What can hang from each mark:
R: U
A: K U
U: A R
L: B
X: H
K: A H M
H: B K
B: H L

Known rows, with every way that one mark hangs from another:
R(U(A(K(H)))): [ 0.47 -0.77  3.48 -0.86  0.00  1.34 -0.39  0.97 -0.69 -2.68 -2.16  0.39
  1.86  0.33  0.54 -0.04  1.92 -1.29 -1.29]
L(B(H(K(A(U) M)))): [ 0.33 -4.63  3.29  0.74 -2.82 -3.11 -0.40 -3.02 -4.49  2.19 -2.17 -1.41
  1.26  1.29  3.59  1.73  1.19  0.56 -4.60]
K(A(U) H(B)): [ 0.19 -3.37  3.01 -0.04 -2.75  2.30  1.26  0.35 -5.31 -0.51 -0.57 -4.79
 -0.02  2.43  1.38 -0.10  1.10  1.05 -4.13]
H(K(A(U))): [-0.46 -2.87  2.83 -1.03 -1.95  0.33  0.21 -1.39 -2.44  0.50 -0.56 -1.65
  0.80  0.16  3.72  0.78  0.33 -0.25 -2.11]
U(A R): [ 1.43 -1.13 -0.15  1.75 -0.65  1.88 -0.02  2.35  0.14 -0.37 -0.04 -0.03
  0.61 -0.02  0.96  1.31  3.95  1.46 -1.97]
L(B): [ 0.66  0.15  2.49 -0.34 -0.83  0.62 -1.09 -1.27 -1.16  0.45 -1.49  0.35
  1.90  1.38  1.88  0.72  0.60 -0.08 -0.08]
U(A(K(H(B) M)) R): [ 1.82 -4.91  0.69  2.07 -2.39  2.66  1.99  2.99 -3.30 -0.62 -2.02 -4.67
 -0.52  0.86  1.95  1.17  3.63  1.75 -4.32]
H(B(L) K(A(U) M)): [-0.75 -6.38  2.48 -0.45 -3.78 -1.62  1.33 -2.84 -5.64  1.38 -1.50 -4.71
 -0.82  0.47  4.18  1.24  0.38  1.35 -4.88]
R(U(A(K(M)))): [ 0.22 -2.85  2.94 -0.54  0.55  0.27 -0.53  0.92 -0.53 -3.06 -2.09  0.95
  1.77 -0.12  1.17  0.89  2.21 -0.44 -2.18]
K(A(U) H M): [-0.05 -5.43  3.67  1.13 -1.47  1.32  1.67  1.87 -4.95 -1.81 -0.42 -5.09
  0.01  1.50  2.86  0.84  1.63  1.43 -5.51]
X(H(B K(A))): [ 0.65 -3.25  0.59 -2.99 -3.52 -0.14 -1.49 -2.46 -5.76  1.48 -1.48 -1.63
  0.31  0.18  2.73  0.00 -2.56  0.01 -2.72]
B(H(K(A(U))) L): [-1.68 -3.61  2.29  0.09 -3.99 -4.20 -0.59 -3.77 -3.13  2.45 -1.09 -0.97
  1.09  0.37  3.62  1.62  0.68 -1.07 -2.90]
K(A(U(R)) H(B) M): [ 1.03 -6.12  1.84  1.65 -2.36  2.63  2.88  2.15 -6.96 -0.83 -0.78 -6.96
 -0.87  1.93  3.05  1.19  2.39  3.02 -7.02]
A(K): [-0.85 -1.87  1.93 -0.76 -1.44  1.79 -0.27  0.11  0.02 -1.00 -1.52 -0.51
  2.05  0.79  2.87  0.81 -0.21 -1.91  0.89]
A(K(H)): [-0.48 -1.67  2.89 -0.40 -1.96  2.66  0.64  0.67 -1.36 -0.96 -1.88 -2.58
  1.68  0.95  3.03  0.11 -0.25 -1.74  0.07]
L(B(H(K))): [ 0.30 -0.82  2.57 -0.04 -2.79 -2.26 -1.12 -4.10 -2.31  3.37 -2.48  0.67
  2.40  0.40  3.20  0.67 -0.18 -0.32 -1.12]
K(A(U) H(B(L)) M): [-0.28 -6.26  3.13  0.88 -3.30  0.00  1.94  0.08 -6.82 -0.65 -1.04 -6.53
 -1.03  2.06  2.59  0.83  1.55  1.79 -6.13]
L(B(H(K(A M)))): [ 0.86 -4.03  3.67  0.30 -3.15 -3.59 -0.25 -3.08 -4.86  2.50 -2.33 -1.63
  1.20  1.12  3.34  1.30  0.82  0.90 -3.76]
H(B K(A M)): [ 0.58 -5.55  2.96 -1.10 -3.38 -0.33  1.64 -2.09 -5.90  1.39 -1.58 -4.60
 -0.28  0.15  3.65  0.10 -0.26  2.46 -4.20]
A(K(H(B) M) U): [-0.89 -5.66  2.10  0.71 -2.39  3.21  1.65  0.57 -3.60 -0.96 -2.36 -4.87
  0.74  1.29  3.66  0.57  0.13 -0.16 -3.69]
U(A(K) R): [ 1.16 -2.25  0.16  1.32 -1.16  2.02  0.15  2.68  0.40 -1.05 -0.94 -0.48
  0.71  0.57  1.46  1.89  3.82 -0.26 -1.13]
A(K(H M) U(R)): [-0.34 -4.82  1.00  1.84 -1.22  3.90  2.04  2.84 -2.45 -1.59 -1.85 -4.45
  0.85  0.79  4.94  2.00  1.64 -0.33 -3.74]
A(U(R)): [-0.50 -1.28 -0.39  1.12 -0.26  3.37  0.20  1.30 -0.23 -0.58 -0.07 -0.58
  1.57  0.23  3.24  1.75  1.77  0.21 -1.80]

Rows:
[ 0.23 -2.86  1.07  0.61 -0.84  1.80  0.55  1.87 -2.32 -1.31  0.43 -1.93
  0.58  1.62  2.45  2.06  2.64  0.51 -3.07] => K(A(U(R)))
[ 1.55 -4.33  1.17  2.31 -1.45  2.32  1.68  3.81 -1.95 -1.28 -1.56 -3.61
 -0.03  0.48  2.41  1.57  3.91  1.01 -3.68] => U(A(K(H M)) R)
[ 0.37 -5.57  3.52  0.32 -3.65 -0.69  2.11 -0.10 -7.19 -0.23 -1.31 -6.75
 -1.05  1.88  2.28  0.36  0.99  2.29 -5.17] => K(A H(B(L)) M)
[ 0.49 -5.21 -0.45 -0.75 -1.73  0.41 -0.77  0.33 -5.09  0.12 -1.09 -2.02
  0.07 -0.53  4.92  2.10 -0.73  0.31 -5.11] => X(H(K(A(U(R)) M)))
[-0.04 -5.72  2.79 -1.03 -4.07 -2.22  1.44 -2.98 -6.12  1.71 -1.69 -4.84
 -0.82  0.29  3.88  0.73  0.04  1.78 -3.99] => H(B(L) K(A M))
[ 1.22 -4.55  0.30  1.96 -1.01  1.66  0.76  3.15 -0.65 -1.34 -1.25 -1.77
  0.32  0.21  2.28  2.27  3.99  0.86 -2.88] => U(A(K(M)) R)
[ 0.27 -5.31  1.84  0.37 -1.57  0.58  1.65  0.29 -4.02  0.24 -0.73 -3.68
  0.11 -0.12  5.10  1.94  1.52  1.47 -4.86] => H(K(A(U(R)) M))
[ 0.35 -2.79  3.25 -0.42 -3.79 -0.13  1.24 -0.68 -5.82  0.14 -0.92 -5.31
 -0.41  2.26  1.28 -0.03  0.77  0.92 -2.97] => K(A H(B(L)))
[ 0.94 -3.33  1.57  0.75 -2.58  3.14  2.08  1.60 -5.64 -0.36 -0.47 -5.39
 -0.29  2.27  2.17  0.75  2.22  1.66 -4.79] => K(A(U(R)) H(B))
[-1.72 -1.62  1.62 -0.11 -3.81 -3.62 -0.81 -4.55 -1.77  3.34 -1.76  0.01
  1.88 -0.84  4.03  0.81 -0.57 -0.97 -0.95] => B(H(K) L)
[ 0.79 -3.42  3.26 -0.42 -0.81  1.22  0.59  0.61 -3.09 -2.34 -2.77 -1.70
  1.04  0.50  0.79 -0.19  1.78  0.51 -3.50] => R(U(A(K(H(B) M))))
[-0.77 -1.65  1.52 -1.38 -3.71 -0.46  0.31 -4.14 -2.99  2.74 -1.93 -2.20
  0.54 -0.53  3.70 -0.05 -1.24  0.26 -0.66] => H(B(L) K)
[ 0.15 -0.96  2.78 -1.16  0.42  0.68 -1.13  0.47  0.43 -2.71 -1.84  2.13
  2.14  0.15  0.45  0.55  2.02 -1.40 -0.57] => R(U(A(K)))
[ 0.24 -5.56  1.34  1.51 -0.71  1.34  1.36  2.47 -3.70 -1.69  0.11 -3.50
  0.08  1.17  3.39  2.46  2.88  1.87 -5.31] => K(A(U(R)) M)
[-0.23 -5.62  1.41  1.44 -2.88 -1.71  1.01 -1.08 -4.34  1.81 -1.08 -2.50
  1.01 -0.09  4.77  2.10  1.60  1.32 -5.57] => B(H(K(A(U(R)) M)))
[ 1.29 -2.85  0.40  1.49 -3.10  1.60  1.24  1.72 -2.32  0.00 -1.83 -3.63
 -0.41  1.28  1.38  1.39  3.67  0.09 -2.41] => U(A(K(H(B(L)))) R)
[-0.71 -5.05  0.17  1.53 -0.59  3.05  1.17  2.20 -1.07 -1.64 -1.43 -2.40
  1.22  0.56  4.82  2.69  1.80 -0.50 -2.88] => A(K(M) U(R))
[-0.93 -5.70  2.72  0.66 -3.06 -2.50  0.36 -2.22 -4.04  1.66 -1.21 -1.98
  1.25 -0.07  4.11  1.26  0.57  0.78 -4.89] => B(H(K(A(U) M)))
[ 0.98 -5.50  3.63  0.30 -2.92  1.04  2.27  0.79 -7.03 -0.58 -1.16 -6.58
 -0.55  1.75  2.05 -0.25  0.82  2.88 -5.33] => K(A H(B) M)
[ 0.66 -2.60  2.08  1.08 -1.50  2.85  1.57  2.55 -3.91 -1.17  0.06 -4.20
  0.24  1.86  2.63  1.29  2.53  0.68 -4.05] => K(A(U(R)) H)
[-1.67 -5.88  2.53  0.74 -3.89 -4.59  0.09 -3.28 -4.16  2.05 -1.39 -2.22
  0.69  0.06  4.37  1.98  0.84  0.06 -4.69] => B(H(K(A(U) M)) L)
[-0.59 -3.14  0.21  0.96 -2.91  3.27  1.56  0.75 -2.89 -0.20 -2.10 -4.42
  0.47  1.69  3.75  1.67  1.39 -1.27 -2.29] => A(K(H(B(L))) U(R))
[-0.38 -5.08  2.97  0.22 -3.38 -3.01  0.46 -2.40 -4.38  1.96 -1.39 -2.07
  1.29 -0.26  3.95  0.92  0.12  1.17 -4.19] => B(H(K(A M)))
[ 0.85 -5.15  2.49  1.13 -2.65  1.66  1.08  1.36 -2.90 -0.78 -2.12 -3.79
 -0.10  0.90  1.23  0.08  2.25  1.03 -3.47] => U(A(K(H(B) M)))
[-1.71 -3.92  1.87  0.67 -3.69 -4.05 -0.13 -4.01 -2.85  2.94 -2.05 -1.23
  1.47 -1.19  4.87  1.19 -0.43  0.12 -2.78] => B(H(K(M)) L)
[-0.75 -4.17  1.76 -0.76 -3.51 -1.02  1.01 -3.60 -4.16  2.41 -2.22 -3.55
  0.08 -0.81  4.55  0.34 -1.03  1.46 -2.70] => H(B(L) K(M))
[-0.51 -2.04 -0.62 -2.65 -3.68 -0.77 -2.03 -3.88 -4.18  2.36 -2.16 -0.73
  0.56 -0.85  3.53  0.17 -3.26 -0.89 -1.29] => X(H(B(L) K))
[-0.09 -4.85  2.59  0.07 -2.78  2.55  1.78  0.37 -4.10 -0.55 -2.68 -5.04
  0.65  1.08  3.45  0.06 -0.40  0.39 -2.59] => A(K(H(B) M))
[-0.29 -3.40  1.16  0.78 -3.01 -1.22  0.37 -1.60 -3.29  2.18 -0.83 -1.26
  1.41  0.18  3.97  1.72  1.44  0.24 -3.77] => B(H(K(A(U(R)))))
[-0.67 -4.85  2.47  0.20 -3.41  0.99  1.64 -0.42 -4.23 -0.29 -2.77 -5.31
  0.35  1.16  3.61  0.50 -0.23 -0.10 -2.42] => A(K(H(B(L)) M))
[-1.48 -3.32  1.85  0.02 -3.13  2.26  0.73 -0.74 -2.52 -0.39 -2.20 -3.73
  0.77  1.72  2.99  0.74  0.10 -1.87 -1.58] => A(K(H(B(L))) U)
